What can hang from each mark
tezes: bula
fasopil: mebe tezes
bula: lenev sotod
norez: fasopil mebe sotod tezes
mebe: norez sotod tezes
sotod: bula tezes
lenev: mebe norez sotod tezes

Known rows, with every way that one mark hangs from another
norez[mebe[sotod] tezes]: [ 21 -13   4  14 -17  18 -13   1 -13   8  -9  18  -6   2 -13   3  -6  32
  -8   1  15   0   0]
mebe[norez]: [ 10   3   4   9  10 -10 -19   6  -7 -16   9   5   3  -3  26  10   1  -4
  25   1  -6  -5   5]
lenev[norez sotod]: [  5  -4   2  22  17   3   0  -7 -37 -20   8   5  -1   7   7  -4   6  22
  35   1 -13  15  -8]
bula[lenev[mebe] sotod[tezes]]: [-11  26 -27  -2  36 -15   6 -22  -3  16  13  16   8 -15   7   1  10  11
  -5 -11 -24  -2  40]
mebe[sotod tezes[bula]]: [ -2  10   7  -3  13  18   2 -20 -15  -5   8  -9  -9  24  -7   6  -3   6
   3   4 -17   7 -13]
sotod[bula]: [-14 -11 -13  18  14   5 -23 -16 -24  -7  11  -5  -8   7   4  28   0  19
  15  -6  -7   0   5]
lenev[mebe norez tezes[bula]]: [-11  -1   3   0  20  16  12  14 -14   9  11  -8  -1  20  -5   8 -11 -40
 -14  19 -16   8   2]
norez[mebe[sotod]]: [ 17   0   4  17  -5   4 -15 -13 -23   6   2  14  -4  -1 -13   3   7  16
  -1   1  -5   8  -4]
tezes[bula[lenev[mebe[norez]] sotod]]: [  6  28  -3   3  17 -28   3   5  27   5 -12  -7  16 -25   5  -6  19 -17
   2  -8 -53  -7   9]
tezes[bula[lenev[mebe norez] sotod]]: [ -5  23  -1   3  23 -11  11  -2  19   9 -12  -5  13  -8  -9 -22  15  -6
 -13  -7 -60   7  -4]
fasopil[tezes]: [  1 -13   5   5   4  10 -16 -10 -18 -12  31   6 -14  27  12  17  -9  19
  -1  10   9   6   4]
bula[lenev[mebe sotod tezes]]: [  1  11 -15   0  33 -23  33  -5 -51   9  10  -3  -9  -7  -3  24   9   1
  15   7 -30  36  39]
fasopil[tezes[bula[lenev[mebe] sotod]]]: [ -3  13  -3   0  10  -7   5  -9  18   9   9  -7  -1   4 -10   1   8   6
 -24   2 -37   4  10]
sotod[tezes[bula]]: [-20  -7 -18  14  20   5 -13 -27 -15  -8  13  -4   2  27  29  11 -19   0
  -3  -1   1  -3   7]
tezes[bula[lenev[mebe norez[fasopil]] sotod]]: [ -2  22   4 -17   9 -21  11  13  38  18 -22 -14  13 -15 -22 -28  16 -27
 -15 -15 -40   1 -19]
fasopil[mebe tezes[bula[lenev[norez sotod]]]]: [ -3 -20   4  27 -22   1  30   4 -10 -16   8   6  12   6  14 -28   3  38
 -17  12  -1  18 -11]
norez[fasopil mebe tezes[bula]]: [  8 -37   4  -5 -32   9 -20  14  14   4 -26  -2  -2   6 -10   6 -27  -6
 -28  -4  22   4 -19]
fasopil[tezes[bula[sotod]]]: [ -2  -2  -2   9  10  18 -18 -21  17 -11  20  -5 -14  21   3  11  -2  17
 -13  -1 -16 -13 -13]
mebe[norez tezes[bula[lenev]]]: [ -5  11   8  -4  10 -13  14   0   7 -12 -10   2  15 -10  30   0  -5  -3
   5   2 -30  14   1]
norez[fasopil mebe sotod]: [  6 -28   7  -7 -23  -3 -21 -15  -3  -6 -12   4 -21   3 -10  -1 -11   4
   1  -5  24  17  -7]
norez[sotod]: [ -3 -11   0   4  11   0 -17 -34 -22 -24   8  -6 -27  29  13   6  -9  26
  21  -3  -6  19   9]
norez[fasopil mebe[tezes]]: [  5 -20  11 -21 -14  14 -12   3 -10   3   2  24  -7 -11 -14  14 -18  -9
 -14   4  20  19  -8]
mebe[norez[fasopil] sotod]: [ 22  20  12  -8  -9 -21 -10  18  15   2  -5 -10   4 -13  -1  -7  20 -21
  28 -10  18 -23 -19]

Rows
[ 15 -32   4 -10 -28   9 -22  16   3   5 -15  15  -6  -3 -10  10 -21   5
 -18  -4  32   5  -6] -> norez[fasopil mebe tezes]
[  1  18   7  -8  12  18  -7   7  19  -4   8   8   5 -14  -8  11   2 -24
   5   9 -22 -16   5] -> lenev[mebe[norez tezes[bula[sotod]]]]
[ 16   8  12   8 -16   4  -4  29  14   6 -13 -12  10   5  -9  -3   3 -14
   9   9   9 -25   1] -> lenev[mebe[norez[tezes[bula]] sotod]]
[  2   8   7   4  -4   1  18 -18  -9  10 -16   9   7  -8  -9  -7   0  16
 -20   2 -29  26  -7] -> norez[mebe[sotod tezes[bula[lenev]]]]
[  0  -2 -14  -5 -16   2  -1   0  -4  10  20  11   2   3  -1 -14   4   5
 -15  -6  52 -19   2] -> norez[fasopil[mebe[sotod[tezes]]]]
[ -2  -1 -19  15  -1  12  -1 -15 -22   2  30  20   1  10  11  -9   1  27
 -12   2  31 -13  17] -> fasopil[mebe[sotod[tezes]]]
[  5  -1   2   7  -3 -18   5  14  20  -9 -28  -8  15  -3  35  -5  -9  11
   1  -6 -18   0   3] -> mebe[norez[tezes[bula[lenev]]]]
[  7  -5  12 -12 -14 -17 -16   1  16 -19  -9 -10 -12   0  14  -6   1 -10
  33  -7  27  -7  -7] -> mebe[norez[fasopil sotod]]
[  5  14   8   2 -15  -5  27   8  12  -3  -2  10  19 -17  14 -22  10  13
 -14   7 -10   2  -3] -> fasopil[mebe[norez sotod tezes[bula[lenev]]]]
[  5  19  -3 -22  10  -4   1  27  35  16  -1 -13   0 -21 -12  15   9 -62
  -5   0   1 -30  -3] -> lenev[mebe[norez[fasopil]] tezes[bula[sotod]]]
[-35 -16 -25  23   8  15 -16 -41 -21 -14   8  -1 -11  15  22  15  -9  35
  24  -5  34 -14  23] -> norez[sotod[bula tezes]]
[ 23   9   8   9  -8   5  -8  18   7  -5  -6   5   4  -1  11  -3   6  18
  25   0  17 -25   0] -> mebe[norez[tezes] sotod]
[  0  10   4 -27  -4   9  23  11  29   5   3  31   8 -30  -7 -33   8  19
 -29 -11  -5   6 -13] -> bula[lenev[norez[fasopil[mebe[tezes]]]] sotod]
[  4  14  14 -16 -18 -25  18  12  17  24  -5 -28   3  10 -28 -13  15 -21
 -18   1   2   2 -10] -> norez[fasopil[tezes[bula[lenev[mebe[sotod]]]]]]
[ -2 -24  10 -17 -19  16 -10  -1   1   1  -8   8  -3   0 -13  12 -23 -21
 -24   5   9  17 -21] -> norez[fasopil mebe[tezes[bula]]]
[ -5   0 -14  23  10   3  10  19 -36   2  11  -3   3 -27  -6  40  15 -14
  41  15  16 -15  29] -> lenev[mebe[norez] sotod[bula] tezes]
[ -1 -21  12 -15 -19   3 -14 -13   5 -15  12 -11 -29  29   1   1 -10  12
   7   2  42   3  -7] -> norez[fasopil[tezes] sotod]
[ -4  -3   3  -7   5   2  23  24 -17   9  -3 -20  -1   4 -23   5   0 -47
   7  11   7   7 -12] -> lenev[mebe norez[fasopil] sotod tezes[bula]]
[ 13   1   1 -12 -11   3 -18  22  56  -5 -23  -9   2 -13   5  -2  -1 -10
   2 -17   9 -38 -24] -> mebe[norez[fasopil tezes[bula[sotod]]]]
[ -9 -21  15 -18 -23  27   7  19  12  -7   7  11   6   9  -5 -20 -18 -14
 -32   9  21   8 -31] -> lenev[norez[fasopil[mebe[tezes[bula]]]]]
[-17 -18 -13  -4 -15 -10  13 -10  -1  14 -26  -3 -12 -25  -7  13  -1   9
 -10  -9  22  13  10] -> norez[fasopil mebe sotod[bula[lenev[tezes]]]]
[ -3  19 -15   5  31 -19  -1 -31  13  -4  -8 -12  -3   0  11  -2   9  19
  -9 -20 -65  11  -4] -> tezes[bula[lenev sotod]]
[  4  25  15 -12  -5 -28  23  20  18  25 -24 -26  19  -2 -27 -36  21 -32
  -6  -7 -21   6 -23] -> tezes[bula[lenev[mebe[sotod] norez[fasopil]]]]
[  6  16   0  -4  14   4  12  14  18  13 -13  17  10 -13 -10 -20   8  23
  -9  -7 -29   1  14] -> bula[lenev[mebe norez[tezes]] sotod]
[ -2  -1  17 -13  -3  12  -2   0 -10 -17  10  12 -10   2   1   7  -8  -5
  29  20  15   6  24] -> lenev[mebe[norez[sotod] tezes]]
[-10  14 -11  11  12   3  -1 -13 -17  13  13 -12   6  22  -6   1   1 -16
  -1   6   4 -13  14] -> lenev[mebe[sotod[tezes[bula]]]]
[ -6 -19 -12   9 -16   9  11  10 -18  -8  15  21  12  -8  10 -22  -2  14
   5   0  53  -8  -3] -> lenev[norez[fasopil[mebe]] sotod[tezes]]
[-16  -9 -23  26  20   1  -1 -32 -37 -17  10  -8   0  19  25  13 -10  15
  24  -1   0   2   9] -> lenev[sotod[tezes[bula]]]
[-12  -5  -1 -12 -14  -1   1  22   7   8  -4 -17  -9 -17 -12  22   5 -36
  23   8  48 -23  17] -> lenev[mebe[norez[fasopil sotod[bula]]] tezes]
